Each row comes from the steps of one path. Every step used is in the known rows, and no mark comes twice. Write the path behind each row, first mark first.
Known rows:
nasi tegiv fopaz: [-0.03 -1.22  0.59 -0.36  1.30  0.40 -0.77  0.91 -0.42 -0.22  1.68  6.96
  0.16 -0.75  0.64  0.31 -0.35 -0.64  0.54  1.08  0.11 -0.34]
kegu nasi: [ 0.30  0.76  0.79  0.60 -0.44  0.44  0.27 -0.82 -0.72 -0.26 -0.52  1.10
  0.09 -0.79 -1.89  0.07  0.58 -0.56  0.66 -0.03 -0.25 -0.08]
novu dakik kegu: [-0.27  0.91  0.59 -0.57  0.39  0.22 -0.65  1.11  0.88 -0.05  0.30 -2.13
  1.08 -0.16 -1.61 -0.11  0.31  0.29 -0.71  0.17  0.03  0.03]
fofig kegu nasi tegiv: [-0.31  1.90 -0.50  1.04  0.35  1.15 -0.08 -0.18 -0.52  0.34  0.06  2.61
 -1.45  0.35  0.05  0.00  0.49 -0.80  0.04  1.35  0.83 -0.28]
fopaz dakik kegu nasi tegiv fofig: [-1.61  0.21 -0.02 -0.34 -2.24  1.21  0.41 -0.31  0.60 -0.61 -0.41  2.32
 -0.87  1.49  4.40 -0.08  0.44 -0.12 -0.23 -4.12 -0.21 -2.11]
fofig kegu novu tegiv: [ 0.67  0.15 -0.88  0.30  1.75 -1.02  0.32 -0.87 -0.14  0.91 -0.72 -5.41
 -0.56  0.15 -3.00 -0.40 -0.61  0.92 -0.56  2.00 -0.91  2.00]
novu dakik: [ 0.57  0.24  0.95 -0.69  1.28 -0.27 -0.64  0.18  0.73  0.54  0.50 -2.25
  0.74 -0.74 -2.54 -0.08  0.38  0.63 -0.89  2.34 -0.04  1.29]
novu fofig kegu nasi: [ 1.10  1.18 -1.08  1.01 -0.87 -1.20  0.13 -1.75  0.18 -0.01 -1.68 -1.43
 -0.60 -0.53 -2.34 -0.40  0.83 -0.04  1.01  1.26  1.16 -0.69]
nasi tegiv fopaz dakik kegu: [-1.09 -0.14  0.88 -0.45 -0.70  1.11 -0.49  1.68  0.86 -0.87  0.64  5.33
  0.38  0.73  3.30  0.96 -0.62 -0.87  1.04 -2.32 -0.29 -1.52]
fofig kegu nasi tegiv fopaz dakik: [ 0.09  1.62  0.36  0.76 -1.37  1.40  0.35  0.40  0.45 -0.10 -0.45  3.67
 -1.32  0.61  3.04  0.68 -0.11 -1.06  0.74 -0.01  0.78 -0.60]
fopaz dakik kegu nasi tegiv: [-1.56  1.76  0.73  0.19 -1.22  2.11 -0.06  0.17  0.33 -0.93 -0.07  2.39
 -0.71  0.87  2.12  0.81  0.34 -1.38  0.74 -3.66 -0.56 -1.71]
fofig kegu nasi: [ 0.50  1.90 -0.22  1.43 -0.99  0.44  0.58 -0.38 -0.33  0.21 -1.43 -0.29
 -0.61  0.20 -1.07 -0.20  0.49  0.00  0.37  1.53  0.53  0.16]
tegiv fopaz nasi: [ 0.32 -2.70  1.57 -0.73 -0.67 -0.53 -0.15  1.38 -0.70  0.32 -0.75  3.62
  1.40 -0.43  1.28  0.69 -0.33  0.19  0.39  2.30  0.61  1.25]
fopaz dakik kegu nasi: [-0.76  1.73  1.03  0.54 -2.48  1.38  0.52 -0.10  0.51 -1.01 -1.44 -0.51
  0.24  0.70  0.90  0.73  0.32 -0.86  1.20 -3.53 -0.69 -1.19]
dakik kegu novu tegiv: [-0.27 -0.41 -0.31 -0.34  1.27 -0.50  0.02 -0.24 -0.37 -0.19 -0.03 -4.45
  0.31 -0.29 -2.67 -0.24 -0.57 -0.09  0.08 -1.86 -1.52  0.54]
fofig kegu novu: [ 0.09  0.60 -0.50  0.99  1.22 -0.14 -0.10  0.15 -0.39  0.31  0.52 -2.89
  0.71  0.39 -1.46  0.35 -0.17  0.15  0.07  1.41 -0.36  1.24]
tegiv fopaz: [ 0.72 -1.28  0.93  0.01  0.10 -0.33 -0.16  0.58 -0.19 -0.30  0.25  3.60
  1.07 -0.89 -0.46  0.21 -0.39 -0.01  0.88  1.26  0.02  0.27]
dakik kegu: [-0.75 -0.26  0.43  0.18 -0.30  0.00 -0.20  0.95 -0.04 -0.51 -0.36  1.49
  1.19  0.33 -0.72 -0.03 -0.13  0.09  0.50 -0.82 -0.51 -0.85]
dakik kegu novu tegiv fofig: [-0.31 -1.87 -1.06 -0.90  0.27 -1.29  0.54 -0.80 -0.11  0.21 -0.25 -4.80
  0.11  0.19 -0.47 -1.18 -0.44  1.24 -0.93 -2.29 -1.29  0.13]

Write each row's path:
[-0.22 -0.54 -0.84 -0.15  0.96 -1.20 -0.83 -0.64 -0.25 -0.95  0.88 -3.06
  1.35 -0.71 -3.10  0.47  0.21 -0.92  1.23 -2.65 -0.41 -1.07]
dakik kegu novu fofig
[-0.52  0.73  0.40  0.29  0.91  1.27 -0.33 -0.55 -0.94 -0.24  0.98  4.01
 -0.83 -0.62 -0.64  0.24  0.60 -1.38  0.34 -0.24 -0.01 -0.44]
kegu nasi tegiv
[-0.57  1.18  0.34  0.34 -0.38  1.50 -0.35  1.11 -1.05 -1.14  1.18  5.73
 -0.26 -0.90  1.08  0.28  0.28 -2.21  1.06 -2.44  0.69 -2.11]
dakik kegu nasi tegiv fopaz
[ 0.29 -0.74  1.01 -0.73 -1.46 -0.49  0.58  0.43  1.23 -0.45 -1.94 -0.54
  0.16  0.32  0.86 -0.10 -1.16  0.53  0.78 -1.81 -1.00 -0.26]
novu tegiv fopaz dakik kegu
[ 0.49 -1.36 -0.59 -0.25  1.86 -1.65 -0.84 -1.69 -0.45 -0.40  1.06 -2.86
  1.06 -1.15 -3.71  0.62  0.36 -0.41  1.11 -0.55 -0.46  0.04]
kegu novu fofig
[-0.36 -0.92  1.27 -0.45  0.19  0.76 -0.42  0.68  0.74 -0.29  0.90  5.49
  0.11  0.35  2.64  1.04 -0.56 -0.55  0.68 -0.28 -0.46 -0.31]
nasi tegiv fopaz dakik
[-0.82 -0.88 -1.65  0.03  1.31 -0.19 -0.29 -0.29 -0.33  0.73  1.68  0.10
 -0.46  1.08  1.94 -0.36 -0.02  0.68 -1.49  1.03  0.14  0.41]
nasi tegiv fofig kegu novu
[-0.02 -0.92 -1.39  0.38  0.24 -1.01  0.37 -0.46 -0.15  0.70  0.14 -2.89
  0.39  1.00  0.79 -0.52 -0.09  1.51 -0.99  0.99 -0.04  0.84]
tegiv fofig kegu novu
[ 1.15 -1.55  1.18 -0.84 -0.65 -0.95  0.57 -0.44  1.19  0.15 -1.65 -0.37
 -0.32 -0.13  0.28  0.02 -1.02  0.95  0.62  0.31 -1.06  0.90]
novu tegiv fopaz dakik
[ 0.17 -1.37 -1.05  0.31 -0.90 -1.29  0.59 -0.20  0.64  0.87 -1.36  0.34
 -0.01  1.38  1.54 -1.21 -0.14  2.28 -0.91  2.35  0.43  0.30]
tegiv fofig kegu
[ 0.74 -1.82 -1.37 -0.37 -0.52 -2.11  1.02 -1.22  0.90  1.41 -2.52 -2.31
 -1.26  1.08  0.04 -2.07 -0.49  3.21 -1.48  2.96 -0.03  0.99]
novu tegiv fofig kegu
[ 0.55  0.16 -1.00 -0.28  0.95 -0.92  0.03 -0.26  0.64  1.22  0.86 -6.60
  0.29  0.49 -0.33 -0.65  0.28  1.64 -2.24  2.12  0.54  1.56]
tegiv fofig kegu novu dakik
[ 0.91 -1.15  0.92 -0.76  0.60 -0.66  0.47 -0.81  0.50 -0.12 -0.28 -3.55
  0.18 -0.45 -0.60  0.67 -1.04  0.08  0.52 -1.11 -1.61  1.53]
kegu novu tegiv fopaz dakik
[-0.04  1.45  1.29  0.53 -2.81  1.21  0.67  0.60  0.39 -1.40 -1.21  1.35
  0.48  0.03  1.85  0.84 -0.01 -1.40  1.57 -3.61 -0.08 -1.60]
tegiv fopaz dakik kegu nasi
[ 0.41  0.36 -1.02  0.85 -1.94 -0.69  1.06 -1.01 -0.10  0.51 -1.75 -0.47
 -0.67  0.70  1.07 -1.15  0.52  1.40 -0.72  1.12  0.81 -0.25]
tegiv fofig kegu nasi
[-0.85  0.23 -0.01  0.28  0.97  0.34 -0.38  0.69 -0.73 -0.77  1.21 -1.97
  1.52 -0.06 -1.48  0.61 -0.10 -0.76  0.48 -2.13 -1.03 -0.25]
dakik kegu novu
[ 0.96  0.82 -1.04  0.62 -0.05 -0.61 -0.33 -0.81 -0.23 -0.18  0.14  3.74
 -1.42 -1.03 -0.37 -0.04  0.50 -1.22  1.13  0.96  1.98 -1.49]
novu fofig kegu nasi tegiv fopaz
[ 0.07  2.62  0.62  0.01 -0.50  1.04 -0.15  0.18  0.12 -0.41 -0.01 -2.81
  0.32 -0.81 -2.12 -0.09  0.95 -0.79 -0.38 -1.23  0.43 -0.50]
novu dakik kegu nasi
[-0.28  0.19 -1.41 -0.66  2.27 -0.16 -0.63 -0.02  0.53  1.28  2.27 -3.99
 -0.58  0.57  0.97 -0.49  0.29  1.05 -2.72  2.06  0.70  1.17]
nasi tegiv fofig kegu novu dakik
[-0.51 -0.82 -0.38 -0.31 -0.30  0.44  0.12 -1.19 -0.61  0.15  0.74  3.79
 -1.13 -0.05  1.72 -0.69  0.66  0.06 -0.83 -0.58  0.16 -0.85]
kegu nasi tegiv fofig
[-1.18 -2.78 -0.66 -0.87 -0.65 -0.38 -0.01  0.88  0.06  1.60 -0.78  2.99
 -0.58  1.89  4.36 -0.44 -0.02  1.87 -1.94  3.64  1.19  1.00]
fopaz nasi tegiv fofig kegu
[-0.01  2.19  0.66 -0.34  0.23  1.65 -0.76  1.29 -0.19 -0.68  1.81  1.93
 -0.30 -1.40  0.10  0.18  0.64 -1.91 -0.39 -1.23  1.29 -1.25]
novu dakik kegu nasi tegiv fopaz
[ 0.39  1.52 -0.31  1.10 -0.14  0.91  0.05  0.50 -0.66 -0.01  0.50  4.81
 -1.12 -0.44  1.07  0.08  0.13 -1.20  0.50  1.42  1.39 -0.63]
fofig kegu nasi tegiv fopaz
[ 0.44  0.57  0.50 -0.59  2.38 -0.07 -0.78  0.01 -0.06  0.32  2.00 -5.47
  1.12 -1.00 -3.33  0.68  0.40 -0.31 -0.91  1.03 -0.57  1.72]
kegu novu dakik
[ 0.97 -1.99  0.09 -0.56  0.48 -1.34  0.44  0.70 -0.71  1.15 -1.27 -3.73
 -0.07 -0.16 -0.33  0.16 -0.83  0.73 -0.54  3.14  0.36  2.85]
fofig kegu novu tegiv fopaz nasi
[ 0.52 -0.74  0.04 -0.43  0.88 -0.69  0.15  0.49 -0.59 -0.52  0.36 -2.39
  0.59 -1.07 -1.95 -0.09 -0.88 -0.48  0.48 -1.99 -0.94  0.16]
dakik kegu novu tegiv fopaz
